What can hang from each mark:
mima: bugo sozu
bugo: lakem mima
lise: mima nolur
mozo: volil zeku
novi: nolur venuv
zeku: venuv
sozu: lakem mima
kenu: nedino nolur venuv
rizima: lise
lakem: bugo sozu
volil: mozo
nedino: novi
venuv: bugo novi sozu zeku
nolur: lise

Known rows, with every way that one mark hangs from another:
rizima(lise(mima(bugo sozu) nolur)): -123  -200  150  -32  171  -162  153  81  -168  62  -178  209  -59  137  41  -144  123  18  193  -23  -228  -103  93  -288  -6  475  -6  221  196  35  93  -139  -157  -191  330  -342  -258  -84  356  277  129
mima(bugo): -76  -60  97  -186  -5  -26  25  91  -105  -5  -99  70  13  56  -67  -46  -60  -50  35  -1  -42  -86  -74  -173  -50  -35  110  8  90  117  189  -40  -10  -24  73  -6  -19  16  21  161  34
venuv(bugo(lakem) novi zeku): 2  -87  170  -73  251  261  -25  -125  -24  -22  -143  -109  150  138  -23  -236  36  177  -163  -352  104  72  -373  124  39  -98  97  71  91  -20  33  115  -79  191  152  -358  209  -33  -70  25  -48
zeku(venuv(bugo novi(nolur) sozu(lakem mima))): 83  -443  -46  -136  280  212  205  -479  -160  -114  -187  -230  181  -55  -44  91  600  520  -98  -144  94  -175  -11  -74  181  200  284  217  -202  176  167  67  -224  113  304  42  -231  120  -26  -334  80
lakem(bugo(mima) sozu): -40  126  -3  236  84  35  62  -75  -99  -103  -119  304  -110  179  73  -5  347  174  -93  -143  208  139  -259  -174  36  113  -38  11  -55  113  -143  -131  -172  -37  -96  149  -307  132  42  -116  114
sozu(lakem mima): -53  12  -1  -14  56  130  -105  -121  -156  -38  -53  -157  28  -83  91  18  168  182  32  -72  125  -6  201  -83  -27  197  163  -15  -254  121  2  -37  -214  62  94  -17  -137  184  12  -92  188
venuv(bugo(mima) sozu(lakem) zeku): 117  -385  212  203  262  140  51  -183  -129  14  -95  46  129  119  152  -66  255  216  -87  -287  379  -182  -122  -206  50  174  180  66  -203  329  232  -237  -160  101  4  -181  -423  106  162  -132  134
novi(venuv(sozu zeku)): 257  -191  -34  75  254  187  107  -191  -12  -19  54  144  26  -161  -10  -10  66  193  81  113  126  -346  -76  17  37  121  183  133  -87  1  -235  -119  -7  38  22  -179  -290  -18  118  -132  -14
rizima(lise(mima(bugo) nolur)): -115  -266  -33  -171  121  -194  85  124  -159  61  -320  215  -168  94  -9  -119  -6  -73  52  26  -270  -27  51  -187  69  303  -137  180  245  -93  140  -29  -115  -162  335  -242  -185  -105  230  327  110
kenu(nedino(novi) nolur(lise(mima(bugo(lakem))))): -12  -29  256  -107  182  122  -56  109  70  -117  -192  -313  -73  178  -25  -276  122  174  7  -32  -314  -143  -474  -288  18  10  -67  153  249  -48  146  240  100  -166  309  -255  15  76  -196  379  126
kenu(nedino venuv): 22  -214  83  61  -5  -9  -176  -161  130  -256  47  -165  253  7  -77  -144  149  117  4  57  57  -34  -35  107  -154  65  76  -3  13  88  46  -8  50  -148  -40  -3  -115  -1  -33  178  -114
mima(bugo sozu): -76  3  272  -50  43  4  97  88  -138  23  64  115  100  124  -22  -103  62  32  189  -61  -13  -176  -24  -279  -116  149  245  38  66  212  135  -131  -43  -58  99  -83  -71  12  177  119  86
zeku(venuv(bugo novi(nolur) sozu(lakem))): 153  -474  -31  -21  292  204  227  -444  -105  -116  -179  -174  241  -34  -86  85  511  385  -137  -183  128  -279  -121  -115  243  69  248  172  -117  219  251  93  -60  -9  236  130  -230  -55  -44  -297  -41
volil(mozo(zeku(venuv(bugo sozu(mima))))): 159  -319  -10  -100  30  65  -67  -370  -38  -206  -119  116  -113  64  97  124  355  169  -130  85  129  -272  -179  -129  201  142  263  161  -337  -184  28  -12  -540  179  188  -61  -162  148  45  -210  -55
nolur(lise(mima(bugo(lakem)))): -151  -8  66  -170  182  -43  80  208  -192  97  -42  -12  -215  -33  41  -101  -10  -139  100  -21  -90  21  -176  -280  68  58  -55  81  68  -88  25  62  -38  -38  225  -376  -13  26  130  301  193
nolur(lise(mima(bugo))): -126  -134  14  -154  154  -252  136  244  -165  95  -110  89  -133  -22  31  -84  -55  -114  103  99  -161  -108  -104  -209  88  195  -17  183  158  -53  116  -44  -63  -191  211  -239  -122  -24  76  180  165
nedino(novi(nolur(lise(mima)) venuv)): 3  -2  -171  18  295  -29  208  52  -21  -89  -131  -98  -238  -87  -101  -68  255  335  36  125  -294  -114  -206  -52  191  147  -85  350  17  -125  -161  142  107  -331  335  -179  -280  37  -56  -69  214
venuv(sozu(lakem mima(bugo)) zeku): 136  -312  213  -114  160  178  7  -199  -270  12  -102  -52  148  -68  32  -76  121  185  101  -19  121  -381  50  -196  -106  279  341  54  -236  263  72  -205  -300  179  147  -280  -247  212  110  -60  172
volil(mozo): 26  24  -1  -141  -126  100  -36  -64  31  -122  -70  98  -145  15  70  131  1  1  -108  48  25  -162  41  -93  76  -23  -40  -12  -161  -99  14  -22  -100  12  69  116  44  1  18  39  29
nolur(lise): 38  -104  -5  21  30  -139  58  83  -119  46  54  -29  -53  -142  53  -82  -79  -27  58  42  -148  -10  -162  -64  96  39  -102  41  2  -130  -43  -47  30  -64  85  -176  -31  -50  -19  41  40
zeku(venuv(bugo(lakem) novi sozu)): 135  -138  -52  -75  254  225  140  -243  24  -7  -16  -26  149  84  -61  50  298  129  -54  -215  172  -117  -283  -24  216  -75  219  0  -55  3  21  148  -83  181  120  -156  -18  -154  58  -143  -202
kenu(nolur venuv(zeku)): 17  -260  121  145  83  212  -283  -269  5  -200  -126  -214  75  -71  -54  -201  190  382  -264  -39  176  -266  -176  117  -116  128  82  198  51  113  -69  36  180  5  -19  -89  -22  220  -187  -42  -178
rizima(lise(mima(bugo))): -72  -184  13  -131  145  -249  19  136  -180  116  -196  158  -134  72  -82  -187  -35  -91  126  83  -164  -64  -27  -240  -56  276  31  208  238  -65  167  51  -165  -71  292  -202  -141  34  116  148  132
venuv(bugo zeku): 58  -174  122  -33  150  23  -5  -22  -8  -21  -155  73  81  10  22  -178  48  109  -177  -135  114  26  -268  115  -12  122  115  119  75  23  168  -4  -109  50  51  -174  -7  -3  -41  -32  3
lise(mima(bugo sozu(lakem))): -179  -22  274  12  251  36  81  53  -183  32  -65  52  92  82  87  -33  206  100  178  -90  174  -268  204  -370  -34  384  359  106  -67  363  198  -136  -191  -190  190  -128  -272  43  205  56  218
mozo(volil zeku): -89  -280  90  247  28  68  -147  -240  -224  8  -49  45  -121  -40  -186  -16  -21  38  59  16  -110  62  25  -170  7  -84  91  179  43  -51  -1  -20  -244  18  78  -148  59  109  -36  -82  -65
zeku(venuv(novi)): 36  -13  -117  -41  42  81  -13  -179  -9  -75  -111  -30  153  48  -81  42  132  93  -20  0  -1  -266  -86  55  111  -98  110  58  8  -8  -37  82  -20  14  129  12  59  -130  -122  -208  -188
venuv(bugo novi(nolur) sozu(lakem mima) zeku): 118  -535  193  -47  362  294  186  -482  -172  -100  -216  -292  236  -11  -15  -116  398  591  -95  -252  28  -125  -56  43  56  278  241  251  -80  179  109  -29  -249  154  294  -185  -166  192  -55  -254  213
lakem(sozu): 64  74  -46  72  19  109  29  -30  -54  -71  -28  148  -25  36  58  47  130  67  34  4  49  -71  -62  -51  -14  85  71  41  -122  87  -201  -4  -105  -105  71  49  -125  34  -15  -91  40
mozo(volil zeku(venuv(bugo))): -28  -375  -50  173  62  34  -130  -249  -219  -74  -158  171  -112  -40  -216  -11  228  84  -86  -66  99  12  -194  -122  122  -38  247  243  -10  -46  210  65  -330  9  122  -93  -32  55  -22  -214  -155
nolur(lise(mima)): -61  -72  -63  16  184  -231  124  145  -31  107  4  26  -135  -86  92  -32  6  -71  42  117  -136  -24  -26  -55  148  218  -148  188  58  -160  -68  5  -82  -185  167  -227  -126  -49  16  19  120
rizima(lise(nolur)): 56  -215  -96  43  -35  -106  8  -35  -114  12  -147  71  -85  -28  -5  -93  -27  -3  27  -39  -232  79  10  -47  56  134  -217  51  92  -152  -42  -38  -17  -67  186  -164  -52  -121  130  151  -18
venuv(novi sozu zeku): 211  -251  176  46  224  154  141  -252  36  82  -38  -44  236  76  -46  -59  -53  180  24  -34  -23  -354  -87  96  49  33  122  141  58  23  -183  -78  -75  168  136  -272  -9  -99  -40  -221  -123
nolur(lise(mima(bugo sozu))): -134  -83  210  -53  213  -219  215  220  -153  123  46  141  -35  34  94  -124  67  -39  232  50  -121  -207  -79  -307  36  397  100  182  122  68  76  -152  -139  -197  234  -351  -187  -39  194  139  195

Rows:
81  -402  -3  231  186  238  -49  -390  -226  12  20  101  -132  -61  -208  53  312  47  -26  -137  210  -10  -230  -249  135  -125  262  152  -152  -53  75  114  -361  205  62  -265  -38  73  161  -161  -187 -> mozo(volil zeku(venuv(bugo(lakem) sozu)))
67  -105  -11  -53  7  154  -225  -355  -33  -246  -262  7  2  105  -34  53  89  110  -123  46  -29  -460  -195  -63  244  -156  102  136  -171  -160  -141  55  -272  18  262  42  136  -43  -172  -204  -245 -> volil(mozo(zeku(venuv(novi))))
-96  -76  87  -196  22  90  -67  -33  -287  -47  -160  -98  38  -30  41  -35  136  132  83  -76  60  -105  142  -242  -48  179  269  -12  -174  226  196  -79  -223  52  147  -28  -136  217  59  72  243 -> sozu(lakem mima(bugo))
76  -417  -75  222  64  102  -72  -474  -274  -3  26  111  -112  -88  -219  112  268  122  134  212  7  -188  121  -178  56  73  261  249  -238  -96  -132  -46  -477  191  117  -265  -122  215  44  -350  -108 -> mozo(volil zeku(venuv(sozu(mima))))
196  -326  41  149  464  318  215  -531  -189  -171  -158  26  42  -326  -52  -87  446  392  -134  -100  228  -223  -141  -99  201  248  201  188  -145  118  -86  -53  -107  79  -1  125  -403  100  75  -225  138 -> novi(nolur venuv(sozu(lakem(bugo)) zeku))
-10  -352  159  99  212  162  -192  -156  -143  -146  -53  -288  -35  -174  38  -358  198  343  -303  -279  169  5  -556  53  11  108  12  171  54  -13  16  143  141  61  84  -350  60  185  -114  99  -89 -> kenu(nolur(lise) venuv(bugo(lakem) zeku))
247  -343  272  146  109  261  -198  -404  219  -293  -80  -436  289  146  -78  -266  350  606  -71  101  -49  -402  -267  162  -217  232  241  217  -47  139  -126  73  -39  70  76  -292  -156  302  -251  -66  -108 -> kenu(nedino(novi) nolur venuv(sozu(mima) zeku))
-173  79  -33  -121  182  199  84  64  -105  -109  -300  211  -217  169  61  64  214  -7  -18  -74  -30  38  -6  -243  38  126  -47  55  -21  101  -128  29  -135  -192  215  -255  -140  -14  253  349  145 -> lise(mima(bugo(lakem(sozu))) nolur)
-126  -358  185  359  149  97  -45  -336  -257  -38  -87  180  35  277  -121  -81  413  373  102  -241  102  -109  -180  -276  69  13  313  350  32  156  181  -157  -331  -57  195  -241  -156  71  57  -307  -122 -> mozo(volil zeku(venuv(bugo(mima(sozu)) novi)))
-182  -83  164  -37  222  26  119  61  -210  73  -121  135  -161  132  44  -173  166  -49  174  -164  -155  43  39  -342  -43  374  -56  127  110  22  -1  -18  -150  -99  339  -459  -106  -41  451  372  111 -> rizima(lise(mima(bugo(lakem) sozu) nolur))
72  -246  -23  225  384  252  260  -430  -202  -145  -88  40  -116  -124  -41  73  588  458  -58  -125  252  -42  -28  -346  181  115  76  147  -169  219  60  -138  2  8  -34  276  -631  188  193  -169  231 -> novi(nolur venuv(sozu(lakem(bugo(mima)))))
-104  -409  214  165  439  -10  111  -276  -127  -109  -37  -249  179  -29  -25  -295  343  457  29  11  -112  -295  -123  125  4  487  9  459  103  100  -204  -45  -28  -230  337  -529  -139  48  1  -123  19 -> kenu(venuv(novi(nolur(lise(mima(sozu)))) zeku))
-93  -189  -149  -79  439  95  250  -23  -125  -53  -61  -2  -328  -217  6  -125  380  239  -55  -92  -56  260  -247  -98  187  145  -112  301  57  -179  29  213  42  -180  299  -200  -250  81  121  163  319 -> novi(nolur(lise(mima)) venuv(bugo(lakem)))
164  -250  -91  -25  107  -67  175  -129  33  10  23  157  60  -10  -7  87  281  49  -77  -19  195  -145  -190  -47  152  106  227  51  -98  45  178  13  -110  70  -5  -4  -224  -112  86  -188  -123 -> zeku(venuv(bugo sozu))
-103  -213  150  64  317  -35  322  -109  -83  29  -17  -189  15  36  35  -122  234  320  126  -8  -311  -88  -53  -74  128  343  -105  360  170  -19  -107  4  -6  -241  366  -272  -96  -52  22  -65  193 -> venuv(novi(nolur(lise(mima(sozu)))))
18  -43  143  144  261  377  -35  -129  -113  -85  -226  75  4  329  90  -140  267  330  -118  -415  220  37  -441  -50  -75  -92  69  114  -21  140  -137  -20  -151  67  213  -321  -83  109  -7  -48  72 -> venuv(bugo(lakem(sozu) mima) novi zeku)
-90  -114  99  240  363  -122  151  -157  -174  1  -184  169  38  -16  137  -151  363  111  -14  -252  63  54  62  -239  254  683  -7  148  -8  48  -35  -103  -335  -160  165  -126  -350  -108  271  23  167 -> rizima(lise(mima(sozu(lakem(bugo))) nolur))
17  -100  190  184  284  164  93  -25  -101  -62  -16  258  -7  129  118  -196  327  388  20  -211  267  -153  -209  -142  -82  252  249  226  -31  196  52  -238  -91  -79  57  -250  -439  84  218  -113  143 -> novi(venuv(bugo(mima(sozu)) zeku))
185  -102  -62  41  226  162  85  -88  -122  -160  -176  -113  -90  -175  -137  -206  145  408  -50  44  -273  -267  -443  67  73  49  -51  311  -30  -69  -201  84  152  -155  254  -291  -130  73  -109  -161  113 -> nedino(novi(nolur(lise) venuv(zeku)))
72  136  -83  -34  140  56  80  192  94  -90  -81  86  33  117  -81  -67  173  292  -45  -150  22  -27  -310  32  112  13  303  79  -8  24  79  89  13  -155  60  -3  -183  -75  -42  -79  28 -> nedino(novi(venuv(bugo)))
34  -77  38  -101  114  278  -201  -334  -40  -238  -260  -7  -50  163  2  -25  221  141  -261  -227  117  -196  -416  -99  242  -240  173  67  -172  -187  11  200  -327  155  277  -101  222  -44  -92  -81  -229 -> volil(mozo(zeku(venuv(bugo(lakem) novi))))
164  -247  89  -121  270  285  58  -242  -291  -37  -104  64  66  -186  -4  -24  191  289  158  48  202  -463  79  -236  -33  271  465  141  -251  225  -33  -208  -244  92  171  -198  -400  197  140  -73  234 -> novi(venuv(sozu(lakem mima(bugo)) zeku))
-116  105  204  284  148  -34  155  -65  -68  -40  56  197  27  182  84  -120  356  168  7  -227  198  107  -147  -228  -4  200  49  42  13  178  22  -216  -160  30  -126  9  -257  70  184  -99  110 -> lakem(bugo(mima(sozu)))
226  -247  25  117  42  223  -204  -474  -131  -188  -122  -1  -19  -58  105  175  252  50  -99  61  258  -611  -27  -304  260  30  248  11  -521  38  -60  -63  -376  63  147  90  -181  48  81  -252  -146 -> volil(mozo(zeku(venuv(sozu(lakem)))))
222  -270  10  -68  294  234  219  -225  7  -153  -160  -67  9  36  -148  -112  435  620  -65  -22  -106  -152  -303  110  -27  228  273  341  -90  29  -55  62  -157  62  225  -269  -315  198  -6  -231  202 -> nedino(novi(nolur venuv(bugo sozu(mima) zeku)))
-86  128  295  -70  94  208  63  52  -193  28  128  10  40  107  -32  -123  119  18  165  -167  45  -51  -92  -318  -166  37  196  -66  -46  211  67  -52  -49  78  72  -251  47  38  252  225  98 -> mima(bugo(lakem) sozu)
-47  -225  -99  15  126  -182  61  24  -47  64  -227  122  -187  39  53  -69  30  -40  6  23  -215  78  137  -39  96  323  -265  191  139  -195  -53  4  -121  -142  290  -242  -152  -80  157  173  77 -> rizima(lise(mima nolur))
184  -446  169  17  239  250  223  -435  -33  -34  -116  -190  166  27  -118  -75  138  334  -4  0  -159  -270  -106  109  7  45  -20  233  96  65  -108  6  22  123  206  -200  -11  19  -44  -204  -28 -> venuv(novi(nolur) sozu zeku)
-89  -33  120  152  238  -184  192  122  -41  119  162  60  -26  -31  136  -81  134  27  160  53  -85  -114  2  -148  115  403  -15  194  8  -38  -114  -95  -145  -199  186  -338  -178  -59  173  -6  180 -> nolur(lise(mima(sozu)))
106  -281  100  -53  176  -17  260  -105  118  55  23  4  251  151  -30  25  96  183  -17  -156  -19  -66  -178  27  179  36  215  54  142  46  88  -27  -49  66  114  -31  -74  -175  -37  -86  -70 -> venuv(bugo novi sozu)
53  -419  -62  61  239  151  333  -194  -15  -103  -34  107  -174  26  -18  71  464  432  -24  -66  84  48  -98  -203  57  32  40  240  9  158  197  -97  106  -59  87  100  -538  143  213  -28  183 -> novi(nolur venuv(bugo(mima) sozu))
120  -541  -9  231  129  40  7  -336  -193  -15  -15  204  -51  -55  -215  82  265  73  -13  -24  123  -115  -163  -173  172  -20  285  250  -35  -45  157  -7  -350  63  69  -134  -149  -1  63  -274  -208 -> mozo(volil zeku(venuv(bugo sozu)))
93  -176  -54  -222  31  20  105  -152  -161  -10  -58  104  30  -9  -76  95  264  59  131  199  25  -319  14  -201  -46  127  284  43  -148  85  77  -64  -228  147  112  -117  -207  130  119  -119  14 -> zeku(venuv(sozu(mima(bugo))))
228  -238  -49  104  435  59  289  -123  -18  -28  -100  -56  -139  -87  -91  -101  255  359  51  187  -232  -408  -295  -4  165  273  -6  433  -39  -94  -269  46  -9  -181  313  -398  -384  34  21  -211  163 -> nedino(novi(nolur(lise(mima)) venuv(sozu zeku)))
144  -372  115  53  248  267  204  -421  -91  -29  -78  -298  184  -29  -55  83  251  351  -2  -120  -46  -217  91  -95  147  31  92  100  -83  227  21  -15  57  13  216  66  -143  -11  -21  -193  52 -> venuv(novi(nolur) sozu(lakem))
98  34  30  -36  321  446  60  -128  -37  -189  -228  -134  -117  29  -188  -227  339  448  -187  -243  13  41  -522  88  -44  -36  122  215  -57  45  -1  248  63  1  190  -243  -37  124  -6  -8  119 -> nedino(novi(nolur venuv(bugo(lakem) zeku)))
80  -74  -54  11  -87  104  -286  -285  -55  -248  -177  94  -152  6  33  80  123  0  -168  114  46  -393  -154  -123  151  -97  55  90  -273  -169  -87  52  -299  9  142  58  25  42  -31  -159  -212 -> volil(mozo(zeku(venuv)))
-106  -400  -37  300  10  29  -160  -249  -247  -66  -185  244  -205  105  -150  -29  313  133  -75  -128  149  48  -177  -261  61  -121  119  254  -30  44  267  -39  -304  2  70  -108  -225  193  48  -207  -93 -> mozo(volil zeku(venuv(bugo(mima))))
-59  -577  -22  112  189  169  -14  -479  -254  -161  -306  -46  -65  19  -334  -47  354  380  -142  -119  -120  12  -215  -53  150  -156  134  418  147  -53  220  163  -207  -35  309  -34  61  90  -169  -280  -126 -> mozo(volil zeku(venuv(bugo novi(nolur))))
190  -121  -79  108  241  215  109  -215  -82  -23  86  16  61  -207  19  161  215  186  123  -4  223  -314  146  -222  163  121  290  -6  -274  170  -116  -116  -10  -60  35  98  -396  -34  162  -158  68 -> novi(venuv(sozu(lakem)))
208  -658  153  -11  326  30  325  -283  -103  -14  -106  -155  138  -84  -44  -181  147  366  -55  -136  -235  -142  -425  74  168  141  -37  311  191  -70  68  -27  22  36  307  -301  -64  -90  -91  -126  56 -> venuv(bugo novi(nolur(lise)) sozu zeku)
142  -194  152  90  289  151  68  -408  -188  -8  -91  -20  144  -127  87  -105  286  232  -76  -134  283  -140  -71  -36  107  397  238  44  -232  89  -141  -136  -439  281  -50  -132  -246  187  62  -266  165 -> venuv(sozu(lakem(bugo) mima) zeku)
